What can hang from each mark:
z_264: z_581
z_581: z_264
z_882: z_702
z_791: z_350
z_702: z_219 z_882
z_543: z_219
z_350: z_791 z_978
z_978: z_350 z_543
z_727: z_219 z_791
z_219: z_264 z_543 z_702 z_727

Known rows, with every way that one mark hangs from another:
z_543{z_219{z_702 z_727{z_791{z_350{z_978}}}}}: [  9.3  25.7  21.1   3.6 -21.2   2.7   2.7 -10.9   1.6 -11.7 -19.0   5.8
 -19.8  -8.1  -5.2   7.4   5.0  -8.3  -0.6  25.6  22.8  12.8   3.1   9.9
  -9.9   1.9 -15.7  -1.1   1.7]
z_978{z_350{z_791} z_543{z_219{z_702{z_882}}}}: [ 17.7   6.6  29.4  17.0  -7.4 -12.6   3.6 -27.2  -1.8 -24.6   8.9 -28.9
 -23.2  -3.2   5.2  -7.1  12.6  -8.8  23.6 -13.0  30.6 -11.9  -2.3  16.2
 -38.9 -16.3 -22.6   9.4 -21.3]
z_350{z_791 z_978}: [  7.6  -0.2  21.4 -13.9 -44.4 -13.7   0.9 -48.9  35.9  11.5  -0.3 -13.6
  -3.6  44.5   6.0  21.6  21.2 -25.1 -34.8  -1.7 -30.7 -18.1  15.6   2.3
   8.6   1.3  -2.1   1.3  25.5]
z_978{z_350{z_791} z_543{z_219{z_264}}}: [  2.9  -5.8  22.5  10.6 -16.8 -25.2   5.9 -33.5  20.9   4.7  -6.0 -28.7
 -14.3  14.5   9.5  16.8  10.8   1.6  14.7  -5.2  24.6   2.6  32.0  -9.0
 -23.8   1.9 -18.9  -5.2 -28.0]
z_350{z_791 z_978{z_543{z_219{z_264 z_702 z_727}}}}: [ 14.4  11.6  23.9  23.2 -15.3  -8.8  -2.2 -11.1   1.9   1.6 -25.0 -10.1
 -33.5  10.5   2.5   0.1   8.4 -20.4  17.2  -3.5  -5.5  29.5  27.7   6.7
 -14.3 -11.3 -10.0 -13.9  -0.1]
z_702{z_219{z_264 z_543 z_727} z_882}: [ 12.8  39.9 -10.3  19.9   0.0   9.5   8.7  13.4 -13.0 -25.4 -27.1  -8.5
   3.2  25.1  -5.0   3.4 -12.3 -10.6 -53.9  16.9 -33.6   9.1   7.5  30.7
   1.4 -13.8 -14.5  -9.2   6.2]
z_727{z_219{z_264{z_581} z_702} z_791{z_350{z_978{z_543}}}}: [ 18.1  -1.0   0.3   9.8 -19.7   5.2   8.5 -15.0 -20.9  16.8  20.5   6.2
 -19.8   7.7  -7.1  10.0  12.3 -17.2  10.0 -10.5 -14.3  23.6 -28.6 -44.9
  12.0   7.5 -22.1 -13.7 -27.1]
z_543{z_219{z_264{z_581} z_702{z_882} z_727{z_791{z_350}}}}: [ -6.5  21.0  18.8  30.7  -3.2  16.5  -6.9   0.1 -49.0 -25.2 -16.0  15.9
 -15.8 -26.7  -6.8 -18.0  -6.9   8.5 -12.4  26.0  21.7  35.6 -14.3  17.8
 -10.7 -14.1 -22.4  -1.6 -35.5]
z_350{z_791 z_978{z_543{z_219{z_264}}}}: [  9.9   7.5  18.8   5.6 -35.0 -26.1   5.1 -39.7  25.0  15.1   9.6 -31.4
 -16.0  37.3   9.3  22.0  14.2 -23.2   3.3 -14.8 -21.7  -2.3  22.8 -12.5
  -4.5  -1.5  -7.2   1.2  -6.0]
z_882{z_702{z_219{z_543 z_727}}}: [ 19.2  49.0  -7.1   0.9  -5.9  29.7  26.4   8.9 -21.0  -6.1 -17.2  -0.7
   1.8  17.2  -4.3   9.7   2.6 -33.4 -32.9   3.3   3.3 -38.6  12.6  24.0
  -2.2  -4.2 -15.6 -33.2  15.4]
z_978{z_543{z_219}}: [ 35.9  35.4  10.9   1.9 -13.8  12.6  18.7 -29.3  -7.3   5.7  14.1 -26.7
  -3.7  12.3   5.1  15.1  13.7 -28.5   8.2   1.1  17.5 -57.0  14.9  -4.6
  -2.5   3.5 -17.2   3.7 -10.2]
z_219{z_264{z_581} z_543 z_702{z_882} z_727{z_791{z_350}}}: [  0.7  15.1  19.4  24.5  10.3  19.9 -13.3  20.1 -41.4 -46.0  -1.7  14.9
 -17.1 -18.6 -12.9 -14.5  -8.3 -10.9 -37.6  21.7  -6.8  53.8 -10.4  15.3
   9.7 -10.1 -22.0 -27.6 -13.0]
z_702{z_219{z_264{z_581} z_727{z_791{z_350{z_978}}}}}: [ -5.4  13.1  -6.3   0.7 -28.6   2.8   2.2 -12.3 -11.6  21.4 -22.9  12.9
  -0.6  23.5  -5.4  11.0   2.4   1.3 -36.4  12.2   8.9  35.1 -13.1   0.2
  11.7   5.2 -12.4  -8.9  -9.9]
z_882{z_702}: [ -4.2  19.3  20.0  -8.8 -25.8  23.7  15.8 -30.2 -10.3   2.6  13.6   1.7
   8.7  19.7   2.6  13.5  19.4 -16.0 -31.9   1.3  -4.1 -53.3  15.3   1.7
   5.3   1.7 -17.5 -15.2   7.9]
z_581{z_264}: [ -8.3  12.7   6.2   1.4 -20.6  10.7  11.1 -34.2  -0.9  -0.9 -13.2  -4.0
  19.8  34.7   1.4  21.0  15.4  16.4 -53.3   9.1 -10.1 -20.0  16.1  -3.6
  12.8   5.3 -14.5  -9.2   4.8]
z_727{z_219 z_791}: [ 12.7  21.8 -22.2   4.5 -31.6   4.4  22.1 -31.9   7.2  15.8  12.4  -2.7
  -4.9  18.0  -4.1  32.0  15.4 -31.3 -20.4  16.4 -13.5 -38.2  -5.7 -28.5
   9.8  10.2 -17.9   0.5  10.8]
z_702{z_219{z_264{z_581} z_727} z_882}: [  5.3  28.6 -10.8  20.5 -10.3  24.1   4.5  -6.1 -44.1   8.9 -28.5  11.6
   8.5  23.7  -1.4 -13.7  -2.1   1.3 -48.3  10.2  -7.8   4.9 -17.5  28.4
   2.5 -18.5 -11.9   0.0 -13.6]
z_350{z_791 z_978{z_543{z_219}}}: [ 25.9  16.8  15.9  -3.9 -37.5 -19.5   9.9 -45.7  24.8  15.6  19.0 -35.6
 -15.9  35.8   9.2  20.0  19.2 -34.2   9.0 -20.2  -4.8 -33.7  11.0  -5.9
  -5.8  -1.2  -5.2   6.9   6.6]
z_791{z_350{z_978{z_543}}}: [ 23.8  12.7  23.6 -17.0 -26.9   2.2   5.3 -34.6  24.6   5.9  21.3 -17.9
   3.4  30.3   3.0  20.1  14.4  -1.6 -21.4  -4.8  -4.3 -16.3   6.4 -10.6
  16.1  13.0 -12.5   1.6   5.7]
z_727{z_219{z_543 z_702} z_791{z_350}}: [ 34.3  21.0   0.7   3.6  -4.5  10.0  18.6   1.0  -0.6 -32.2  -0.8  -2.2
 -14.0  -8.7 -11.4  24.2   3.5 -33.7 -11.6  23.8 -15.0 -21.0  -1.5 -19.2
   3.9  14.2 -26.3 -21.4  -5.1]
z_702{z_219{z_264{z_581} z_543 z_727{z_791}} z_882}: [  3.9  34.8 -22.0  24.4  -3.7  10.4   5.0  12.7 -43.2 -12.8   2.5  -1.6
  -7.5  12.8  -9.6  -1.4  -5.8 -35.0 -44.6   7.4 -13.3  21.8 -22.3  14.8
   8.6 -13.3 -15.9 -17.1  -2.4]

Rows:
[-10.8  38.4 -16.6   7.6 -28.1  18.6  21.9 -11.8 -20.7  10.5  -0.5   6.0
  -5.5   9.0  -5.6  19.2  13.2 -24.3 -27.6   7.9  29.7 -31.6   0.5  11.1
  -4.7  -0.2 -19.8 -21.9  16.3] | z_882{z_702{z_219{z_727{z_791}}}}
[ 31.7  30.0  12.5  -6.7 -26.9   0.3  17.5 -35.1   8.3  16.3  24.3 -28.2
  -6.2  34.2   6.5  16.1  16.7 -30.9   8.0 -13.1  -4.0 -40.9   3.1 -10.3
  -0.1  -0.6 -10.2   9.3   1.2] | z_350{z_978{z_543{z_219}}}
[ 38.9  23.2  35.4  -7.2 -13.7   7.8  10.7 -22.0   0.2 -10.3   1.6 -18.9
  -9.9   5.9   2.0   5.8  11.9 -10.9  18.3  -2.0  10.1 -24.2   3.4  -1.5
 -10.4   4.3 -18.7   5.7 -19.9] | z_791{z_350{z_978{z_543{z_219{z_702}}}}}
[ -9.2  12.0  13.4  24.0  -5.0  13.9  -6.4   0.4 -19.2 -15.2 -22.1  16.5
 -20.1 -12.9  -9.6   6.5   7.5 -19.0 -23.3  36.8   0.0  31.1  27.4   1.2
   4.8  -0.8 -22.6 -26.7   7.0] | z_219{z_264 z_702 z_727{z_791}}
[  4.1  29.2   4.0   0.7 -10.0  13.9  25.3   0.4 -18.5 -12.7  -5.6 -10.2
   9.0  28.7  -1.9  19.1   4.3 -32.0 -37.3  -2.4 -29.3 -35.7  17.7   2.7
  -3.2   2.7 -20.4 -30.5  -8.8] | z_882{z_702{z_219{z_264 z_543}}}
[ 15.3  -2.1  31.3   6.0  -0.3  31.9  -2.4 -12.9 -47.2  -3.8 -21.7  16.1
  -1.1   2.1  -2.3 -12.1  14.4 -23.4 -20.0  15.6 -12.4  -9.4   7.8  -1.9
   7.8  -3.1 -20.1 -16.4 -25.9] | z_219{z_264{z_581} z_702}
[ 32.6  17.1   0.1  21.6   6.7  24.5  12.3   7.0 -48.8 -20.4  -5.4   8.2
  -6.3  11.3  -6.3 -13.9  -1.9 -34.7 -24.4   2.0 -58.8  -4.1 -23.8  -6.5
   6.6 -17.8 -20.4 -13.9 -23.4] | z_727{z_219{z_264{z_581} z_543 z_702{z_882}}}
[ 15.5   2.7  18.7   4.2 -30.6 -12.1   2.8 -38.5  -5.8  30.2  14.9 -21.4
 -15.7  33.3   9.5   6.1  17.1 -30.7   8.5 -26.8 -12.0  -3.5   1.6 -14.9
   1.5  -5.4  -4.9  -3.3 -19.5] | z_350{z_791 z_978{z_543{z_219{z_264{z_581}}}}}
[ -1.8  -0.6   1.5  13.2 -29.1   1.4   3.7 -19.3 -19.9  -1.6  14.1  15.1
  -8.8  15.1  -7.6  -0.8   4.2   0.1 -23.3  -0.3 -43.0  31.2 -46.8 -21.6
   5.5  -7.9 -18.9   7.8 -22.8] | z_727{z_219{z_264{z_581} z_702{z_882}} z_791{z_350{z_978}}}
[-10.2  12.1  17.5  23.7 -15.3  -4.0 -13.3  -2.7  -2.4 -28.2  20.4  -1.7
 -23.9  -1.0  -9.0   1.3  -0.1  11.5 -20.7   6.2 -11.2  67.5  -8.4   1.7
   6.7  -8.8 -19.2  -7.4   5.7] | z_219{z_264 z_702{z_882} z_727{z_791{z_350{z_978{z_543}}}}}
[ 11.6  -8.4  22.0  -3.0 -19.5 -13.1   2.7 -39.0  29.4   4.6   9.8 -24.1
 -11.5  17.5   6.1  17.2  21.6  -8.1  -2.4  -9.0  30.6 -14.3  20.9  -4.3
  -7.3   5.5 -17.2 -11.8   2.0] | z_978{z_350{z_791} z_543}
[ -3.9  18.5   8.8  11.0  -4.4   2.0  -5.6   8.9  12.7 -29.5 -10.4   0.7
  -9.0  -1.5  -8.6  22.4  -7.6  -6.2 -47.0  37.9  -4.7  37.7  35.0   0.0
  19.4  13.4 -17.8 -32.7   8.1] | z_219{z_264 z_543 z_727{z_791{z_350}}}
[ 30.9  28.8  26.5   7.6   5.2  20.1   3.0  -0.7 -20.7 -49.6   8.3 -12.0
  -4.4   5.5  -5.9  -5.4   5.2 -37.6 -33.2  11.0 -38.0 -25.8  -0.7  19.7
   0.6 -11.2 -19.7  -7.3   5.8] | z_219{z_543 z_702{z_882}}
[ 30.6  26.4  22.5 -12.9 -26.3  -2.7  14.1 -34.1  19.2   5.7  14.6 -26.0
  -0.4  24.1   6.0  19.2   9.8  -3.9   1.7  -4.5   8.4 -30.1   6.0  -7.0
  -0.5   8.7 -12.5  12.9 -10.6] | z_791{z_350{z_978{z_543{z_219}}}}
[  7.5  18.9  -2.6   9.5 -17.3  16.3   8.8 -21.0 -40.2   5.7  -7.4  -1.9
  16.9  32.6   0.9  -5.7   3.8  -9.7 -44.0   0.9 -21.7 -18.1 -23.8  13.5
   1.5 -11.5 -15.8  11.3 -26.3] | z_702{z_219{z_264{z_581}} z_882}
[ -3.0   6.0  20.3  14.4 -13.0   0.4  -8.9  -1.4   2.7 -12.4   2.5   3.2
 -25.4  -4.2  -8.8  10.8   6.0   1.3  -8.0  12.6   4.6  58.3  12.5 -11.3
   9.3   5.6 -19.6 -21.7   4.3] | z_219{z_264 z_702 z_727{z_791{z_350{z_978{z_543}}}}}
[  8.9  -9.6  21.7   8.7 -13.3 -12.3   3.5 -32.5  -7.6  18.9  -1.1 -18.1
 -15.1  10.6   9.7   1.4  14.2  -9.0  19.6 -15.3  35.2   2.3  10.6 -10.1
 -17.6  -2.6 -16.8  -9.1 -42.1] | z_978{z_350{z_791} z_543{z_219{z_264{z_581}}}}
[ 11.5  18.6  26.8  20.9  -2.5  22.6   1.6 -14.7 -58.3 -18.1 -10.1   3.8
  -1.9   1.6   0.8 -23.7   5.0 -13.4  -8.9   7.9 -15.8 -10.3 -14.5  12.3
 -12.9 -20.9 -20.7   9.6 -41.1] | z_543{z_219{z_264{z_581} z_702{z_882}}}
[ 13.7  28.4 -18.5  15.8  -1.7  14.6   8.8  13.2 -37.2   2.4 -16.5   3.1
  -9.8  10.1  -9.1   7.7  -0.3 -46.5 -32.5  14.5   1.6  11.7  -0.8   2.5
  11.6   0.6 -15.4 -32.4  -4.2] | z_702{z_219{z_264{z_581} z_543 z_727{z_791}}}
[-12.1  36.8 -14.3  16.3 -11.4   8.6  18.0  14.1 -20.6 -11.1  -1.7  -0.5
 -10.1  13.0  -9.0  21.2   0.4 -33.7 -34.1   8.9  -4.2   0.9  16.0   3.2
  -0.2  -1.4 -20.7 -43.2  10.4] | z_882{z_702{z_219{z_264 z_543 z_727{z_791}}}}
[  3.6  41.8  -6.9   1.6 -20.7  31.4  23.7 -10.7 -21.1  12.0 -24.9   9.2
   7.1  18.4  -1.2   8.2   9.5 -14.8 -31.0   5.9  19.8 -43.3   8.6  23.3
  -6.3  -4.4 -16.7 -20.2  11.2] | z_882{z_702{z_219{z_727}}}
[  0.8  31.3 -11.3  20.9 -15.2  11.0   5.6  -6.0 -14.5  -4.7 -35.1   1.9
   9.1  25.9  -1.8   2.3  -6.2  10.5 -52.5  21.3 -16.8   7.1   5.4  30.0
  -4.7 -14.2 -14.6   4.0   1.0] | z_702{z_219{z_264 z_727} z_882}
[  4.5  28.7   9.4  15.9 -11.1  13.0   7.1 -10.7  -7.0   4.7 -41.4   2.9
  -2.2  10.5   3.0   6.9  -1.7  -0.7 -20.1  32.1   2.0  -0.7  36.1  13.3
  -2.6  -4.6 -12.7  -5.7  -6.7] | z_543{z_219{z_264 z_727}}
